Each row was made from one small tree. The marks that hang from a mark follow it in brackets, in the order of their numbers. Every link used is in the known rows. Write each row's tree.
(in the rows, 128 means zero)
Known rows:
Q_878{Q_353 Q_812{Q_172{Q_986}}}: [123 125 148 108 121 110 129  63 183 147 100 137 100 122  89 174 156  87
 169 164 106 105 134 178 198 147  96 119 157 131 136 118 114 126 158  97]
Q_353{Q_986{Q_112{Q_239 Q_585}}}: [116 124  91 137 141 130 120  97 155 132 118 128  84 149 120 151 101 114
 145 113  90  96 151 122 103 164 136 142 106 136 104 180 164 138 130  81]
Q_172{Q_353 Q_986{Q_112{Q_239} Q_585 Q_812}}: [135 141 107 100  53 133 124  75 136 134 113  77 127 135 109 138  89  70
 145 128  87 114 139 108 136 143 154 114 145 107 123 116 137 167 116  67]
Q_172{Q_353 Q_585 Q_986}: [130 124  68 111  84 110 120  54 137 141  99 119 120 140 100 139 110 127
  96 136  90 109 109  64 169 146  83 134 160  95 151 155 114 160 156  96]
Q_239{Q_172{Q_353 Q_878 Q_986}}: [123 129  75 136 109 128 110  61 129 147 103 134 137 146 112 135 108 134
  86 134 100 111 124   4 163 140 101  71 171  94 150 143 104 194 170 103]
Q_239{Q_172{Q_585{Q_878}} Q_986{Q_812}}: [135 124  94 138  69 142 118  35 140 142 115 106 115 162 117 154  65 118
 158 123 123 128 160  51 122 146 165 129 142 131 131 105 116 209 142 149]
Q_986{Q_585 Q_812{Q_172}}: [142 137 144 119 103 130 138 116 159 134 104  94 104 172 101 148  78 107
 177 168 109 103 153 164 160 121 183 123 142 142 116  77 146 150 119 115]
Q_986{Q_112 Q_585 Q_812{Q_172}}: [133 152 148 120 104 134 140 120 147 130 110  61  99 170  94 145  87 115
 191 167  96 106 165 181 146 130 186 122 142 140 110 101 150 151 115 112]
Q_812{Q_172{Q_878 Q_986{Q_112{Q_353} Q_585}}}: [129 169 140 134 128 140 132 112 145 138 105  71 120 166  86 146 123  90
 149 197  99  98 146 140 202 147 148 102 176 106 139 162 169 153 155  83]
Q_112{Q_239 Q_585{Q_878} Q_812{Q_172}}: [150  92 116 123 112 115 122 110 165 131 110  89  93 140 140 178  88  87
 193 142 134  92 137 118 144 163 234 110 103 155  98  91 147 167 139  79]
Q_353{Q_986{Q_112{Q_172 Q_239 Q_812}}}: [130 101  98 124 116 110 109 103 159 116 123 133  92  97 146 164 110  77
 222 102  94  87 162 121 107 162 157 125 115 153  96 162 175 197 132  74]
Q_239{Q_172{Q_986}}: [130 127 111 139 125 119 119 103 151 143 107 151 118 151 107 150 112  98
 138 123 115 114 144 112 144 142 104  88 169 117 128 131 117 171 163 117]
Q_172{Q_353}: [124 106  95 130 101 124 133  90 148 131 100 127 108 140 124 138 120 139
 113 137  98 102 121  84 151 132 119 114 147 120 129 119 122 155 140  97]
Q_172{Q_353 Q_878{Q_112} Q_986{Q_812}}: [135 123 101 108  92 162 107  18 130 147 108  96 143 114 112 133  92 167
 117 143  93 124 116  52 194 131 118 109 124 100 142 121 117 151 151 111]
Q_353{Q_986}: [113 121 103 140 139 133 118 114 159 126 104 163  85 142 112 146 114 135
 131 119 108  94 147 122 129 129  87 138 132 128 126 161 151 141 143 118]
Q_112{Q_585}: [136 110 109 143 149 128 135 112 167 141 105 134  99 166 131 150  93 130
 135 147 105 103 130 138 145 148 141 116 128 136 114 136 152 127 141 108]
Q_353{Q_986{Q_112{Q_172{Q_878{Q_239}}} Q_585}}: [114 135 112 133 147 130 103 113 141 129 114 148  98 130 137 145 106 124
 155 143  94 101 160  86 147 136 148  97 123 136 109 180 183 165 145 104]
Q_986{Q_585}: [123 124 129 137 117 130 131 124 159 133 100 127  99 162 133 143 105 101
 131 148 112  95 138 142 148 123 134 116 157 133 118 118 179 137 139 113]
Q_986{Q_112{Q_353}}: [125 128 126 152 139 141 143 120 158 128 112 103 102 136 118 142 132 112
 170 152  93 107 151 162 153 151 147 128 160 123 115 172 151 145 133  99]
Q_112{Q_239 Q_353}: [146 100 119 145 122 135 139  94 172 130 109 131 108 123 134 148 121  77
 160 133 108  98 136 123 154 148 171 144 146 127 112 156 144 157 137  89]
Q_239{Q_172{Q_353} Q_986}: [134 108  99 145  75 124 129  63 138 140 104 136 120 177 114 141 111 123
 118 143 101  98 140  46 151 140 116  81 167 128 131  95  92 199 158 106]
Q_353{Q_986{Q_585}}: [108 138 115 137 128 129 115 124 159 127 100 156  85 159 123 146 106  99
 129 131 114  87 150 137 144 122  98 126 146 133 123 136 187 141 133 109]
Q_112{Q_353 Q_585{Q_878} Q_812}: [134 102 117 143 144 136 126 121 181 132 108 117  99 122 159 172  96  74
 190 155 131  99 142 147 170 163 210  93 133 140 111 126 184 167 130  86]
Q_878{Q_239{Q_172{Q_353 Q_585} Q_986{Q_812}}}: [150 106  94 118  58 125 117  25 120 150 107 140 128 154 105 138  73 149
 141 137  80 121 149  21 159 141 167 118 148 126 133  95  56 208 149 126]
Q_812{Q_172{Q_585 Q_878{Q_353 Q_986{Q_112}}}}: [123 143 103 130  95 114 110  19 155 141 109  80 104 143 104 163 124 174
 148 159  78  94 139  73 185 156 120 161 125 133 137 176 167 135 165 121]
Q_585{Q_878{Q_986}}: [125 105 117 137 106 137 114 121 174 129 111 123  94 127 125 166 108 110
 136 127 135 114 150 103 158 136 144 142  98 142 115 115 158 134 140 124]
Q_878{Q_239 Q_812{Q_172{Q_986}}}: [135 106 162  98 137 114 125 117 151 148 101 146  99 123  75 155 140  99
 154 168 111 117 146 166 213 138 147 124 138 133 125 101  57 128 168 106]
Q_878{Q_112 Q_239 Q_353}: [131  94 149 126 127 133 107  29 164 140 103 161 101 111 146 166 152 165
 178 137 102 110 132 143 183 133 138 105 118 149  93 130 138 106 156 125]
Q_172{Q_878{Q_112 Q_239}}: [132  93 135 132 139 154 106  60 131 140 104 141 111 120 137 139 122 189
 127 143 104 117 127  76 193 124 156 113 113 132 111 145 122 122 173 137]
Q_585{Q_878{Q_239{Q_172} Q_812 Q_986{Q_112}}}: [107 101 147 123 125 123 107 113 147 138 120 130  82  98 122 167 127  80
 164 129 124 134 186 106 186 149 198 116 106 154  98  89  95 159 150 123]

Write each row's tree:
[141  85 131 112  92 119 101  80 161 123 116  95 100  98 197 179 108  35
 224 133 136  99 141 117 163 148 235  94 102 167  73  86 210 186 126  84]
Q_986{Q_585{Q_878{Q_112{Q_172 Q_239 Q_812}}}}
[108 130 122 140 101 128 117  78 182 129  99 122  93 139 159 173 130  88
 151 138 138 105 134 129 138 130 139  90 146 137 113 123 213 131 128 117]
Q_986{Q_585{Q_878{Q_353}}}
[134  79 155 116  82 144 125  27 145 142 113 123 104 121 131 151 137  86
 151 139 110 107 136 131 188 144 144 153 119 151 109  92 112 133 164 109]
Q_878{Q_112{Q_239{Q_986}} Q_812}
[137  94 131 107  94 115 115  62 137 130 102  89 103 133 122 153 130 147
 177 170  98  84 128 116 211 136 172 102 129 148 109  68 111 162 149  82]
Q_878{Q_112{Q_812{Q_172{Q_353}}}}
[133 114 147 125 144 130 110  88 158 126 106 127  91 120 112 164 134 115
 227 169 103  74 160 168 217 147 163 131 127 152 106 118 154 162 146  85]
Q_878{Q_112{Q_353{Q_986} Q_812{Q_172}}}
[100 138 121 138 108 138 128 127 145 122 108  77  87 151 139 153 116  93
 145 140 129 115 152 136 129 131 161 103 143 131 110 136 191 143 124 114]
Q_986{Q_112 Q_585{Q_878}}
[131 136 128 128  89 149 106  48 180 144 107 121 123 131 142 160  83 117
 150 142 105 100 144  91 173 125 128 126 123 136 134 112 211 131 134 124]
Q_172{Q_878{Q_353 Q_986{Q_585 Q_812}}}
[121 107  68 115  45 116 109  52 136 127 118  67  99 108 128 157 113 103
 115 114 100 112 137  22 148 162 175 171  94 124 119 141 136 164 131  86]
Q_172{Q_353 Q_585{Q_878{Q_986{Q_112{Q_239}}}}}
[138 142 143 116 113 126 107  62 159 150  93 138 121 149 104 162 130 131
 142 171 109  98 128 107 205 131 125  75 154 121 134 135 143 130 174 105]
Q_812{Q_172{Q_878{Q_239 Q_353} Q_986{Q_585}}}
[133 134 118 123 131 136 125 108 160 130 109 131  92 151  79 149  85 149
 178 141 102  99 164 145 141 131 138 151 116 137 124 118 121 160 127 117]
Q_353{Q_986{Q_812{Q_172}}}
[136  96 152 113  94 154  91  24 181 139 116 133 103  82 144 183 117 142
 203 126 123 128 158 113 191 134 191 129  66 163  89  86 144 119 130 135]
Q_585{Q_878{Q_112 Q_239 Q_353 Q_986{Q_812}}}
[111 118 110 136 162 114 128  31 184 148 117 126 103 115 162 169 121 106
 169 158  86 111 133 109 163 172 147  97 129 144 114 169 187 149 140  97]
Q_986{Q_112{Q_172{Q_878{Q_353 Q_812}} Q_585}}
[113 121 156 103 119 124 109  26 175 143 105 109  94  99 113 188 170  95
 180 164 134 119 135 158 223 147 138 109 121 141 115  94 128 121 156 109]
Q_585{Q_878{Q_112 Q_353 Q_812{Q_172{Q_986}}}}
[141 137 136 154 100 155 142  76 154 139 121 105 122 160 105 142  95 103
 202 150  93 118 179 136 144 156 170 107 171 133 120 123 121 203 132 116]
Q_239{Q_172 Q_986{Q_112{Q_353} Q_812}}
[110 145 135 119 113 147  99  26 173 135 106 145  95 125 141 163 107 118
 187 132  99  97 153 156 162 124 112 122 119 147 107 115 207 125 115 118]
Q_878{Q_112 Q_353{Q_986{Q_585 Q_812}}}
[114 154 103 123  96 110 117  98 128 137 108 100 119 166 110 144 117  77
 122 147  94 108 145  96 160 144 116  59 185 108 124 112 135 186 142  80]
Q_239{Q_172{Q_353 Q_986{Q_112 Q_585}}}
[114 143 119 125 116 143 115 114 159 130 105 139  96 149 115 144  73 107
 155 127 107  97 159 140 130 119 123 136 134 131 124 123 182 151 113 117]
Q_353{Q_986{Q_585 Q_812}}
[152  91 124 139 141 116 132 117 187 127 112 140 109 102 158 165 110  62
 229 157 107  91 145 151 175 157 181 104 149 148 108 135 178 201 135  82]
Q_112{Q_172 Q_353 Q_812}
[134 112 103 139 127 129 137  98 155 136 117 101  99 155 135 147  99 113
 153 127  92 106 138 132 120 164 170 129 119 133  97 156 151 136 135  86]
Q_986{Q_112{Q_239 Q_585}}
[114 102 157 113 134 132 122  78 151 134 108  93  82 114 119 166 144 113
 165 169 134 119 144 150 208 136 192 130 107 153 104  79 112 128 145 122]
Q_585{Q_878{Q_112 Q_812{Q_172}}}
[115 119  80 120 122  98 107  87 148 122 117 125  85 114 135 158  98 114
 209 125  82  91 158 117 127 161 124 144 131 143 115 184 186 199 139  99]
Q_353{Q_986{Q_112{Q_172{Q_585} Q_812}}}
[155 104 110 147 144 132 139  96 182 142 110 130 108 141 139 154  99  74
 160 145 100  95 132 135 157 167 190 135 129 131 105 150 157 148 130  74]
Q_112{Q_239 Q_353 Q_585}
[121 121 124 119 106 130 119 116 146 128 109 103 110 123 110 152 118 111
 180 129 106 105 146 168 147 148 107 102 160 122 129 147 149 153 159  96]
Q_172{Q_986{Q_112{Q_812}}}
[154  80 153 130 121 131 103  57 137 151 110 153 112 157 145 165  97 130
 198 156 109 101 155 125 195 156 189  68 127 170  89  64 110 166 175 110]
Q_878{Q_112{Q_585 Q_812} Q_239{Q_172 Q_986}}
[106  90 142 120 120 129 115  63 175 139 103 166  83  81 147 174 152  98
 161 130 131 125 142 126 174 138 158 108 122 145 110 120 125 125 145 127]
Q_585{Q_878{Q_239 Q_353 Q_812}}
[111 130  62 118  95 108 109  69 139 127 101 105  82 144  94 155 113 148
 113 143 107  95 136  33 157 142 137 141 119 120 138 138 120 182 136 102]
Q_812{Q_172{Q_353{Q_986} Q_585{Q_878}}}
[146  80 119 128 133 124 109 108 153 133 110 156 118  99 157 155  95 138
 187 140 107 103 137  75 166 140 181  88 125 148 114 146 147 186 167 112]
Q_112{Q_172{Q_878{Q_239}} Q_812}
[115 141 111 113  78 105 108  99 126 133 106  96 120 146 123 152 109  64
 153 141  99  96 151 107 167 146 132  47 192 118 127  91 148 199 146  70]
Q_239{Q_172{Q_353 Q_986{Q_112{Q_812} Q_585}}}
[146 105 137 143 102 132 139 104 168 126 120 106 115 130 138 161 119  73
 235 168  95  93 163 158 159 169 166 104 160 151 110 141 173 206 144  79]
Q_239{Q_986{Q_112{Q_172 Q_353 Q_812}}}
[103 109  75 120 101 100 116  48 131 140 105 117  94 116 135 152 112  89
 108 132 114 123 139  28 169 149 165 118 152 120 135 105  97 199 140 118]
Q_239{Q_172{Q_353 Q_585{Q_878{Q_812}}}}
[145  91 158 125 121 139 108  83 171 132 113 119 106  97 145 166 126  92
 207 160 107  90 153 164 237 149 172 139 116 158 104  97 174 141 149  92]
Q_878{Q_112{Q_353 Q_812} Q_986}
[128 120 156 121 107 128 114 139 147 132 110 118  93 142 119 152 113 103
 151 152 100 106 166 154 183 132 161 126 115 149 100 109 154 114 143 105]
Q_878{Q_239 Q_986{Q_112 Q_585}}
[131 137 115 132 106 121 125  94 160 130 116  59  89 136  96 168 124 102
 178 174 105 107 164 120 197 164 196 172 115 137 120 149 153 161 134 101]
Q_812{Q_172{Q_585{Q_878{Q_986{Q_112{Q_353}}}}}}
[110 136 133 143  67 152 129 108 147 124 110  78  99 174 128 152 114  94
 133 151 132 111 154 124 131 132 145 102 150 139 117 121 181 149 140 115]
Q_239{Q_986{Q_112 Q_585{Q_878}}}
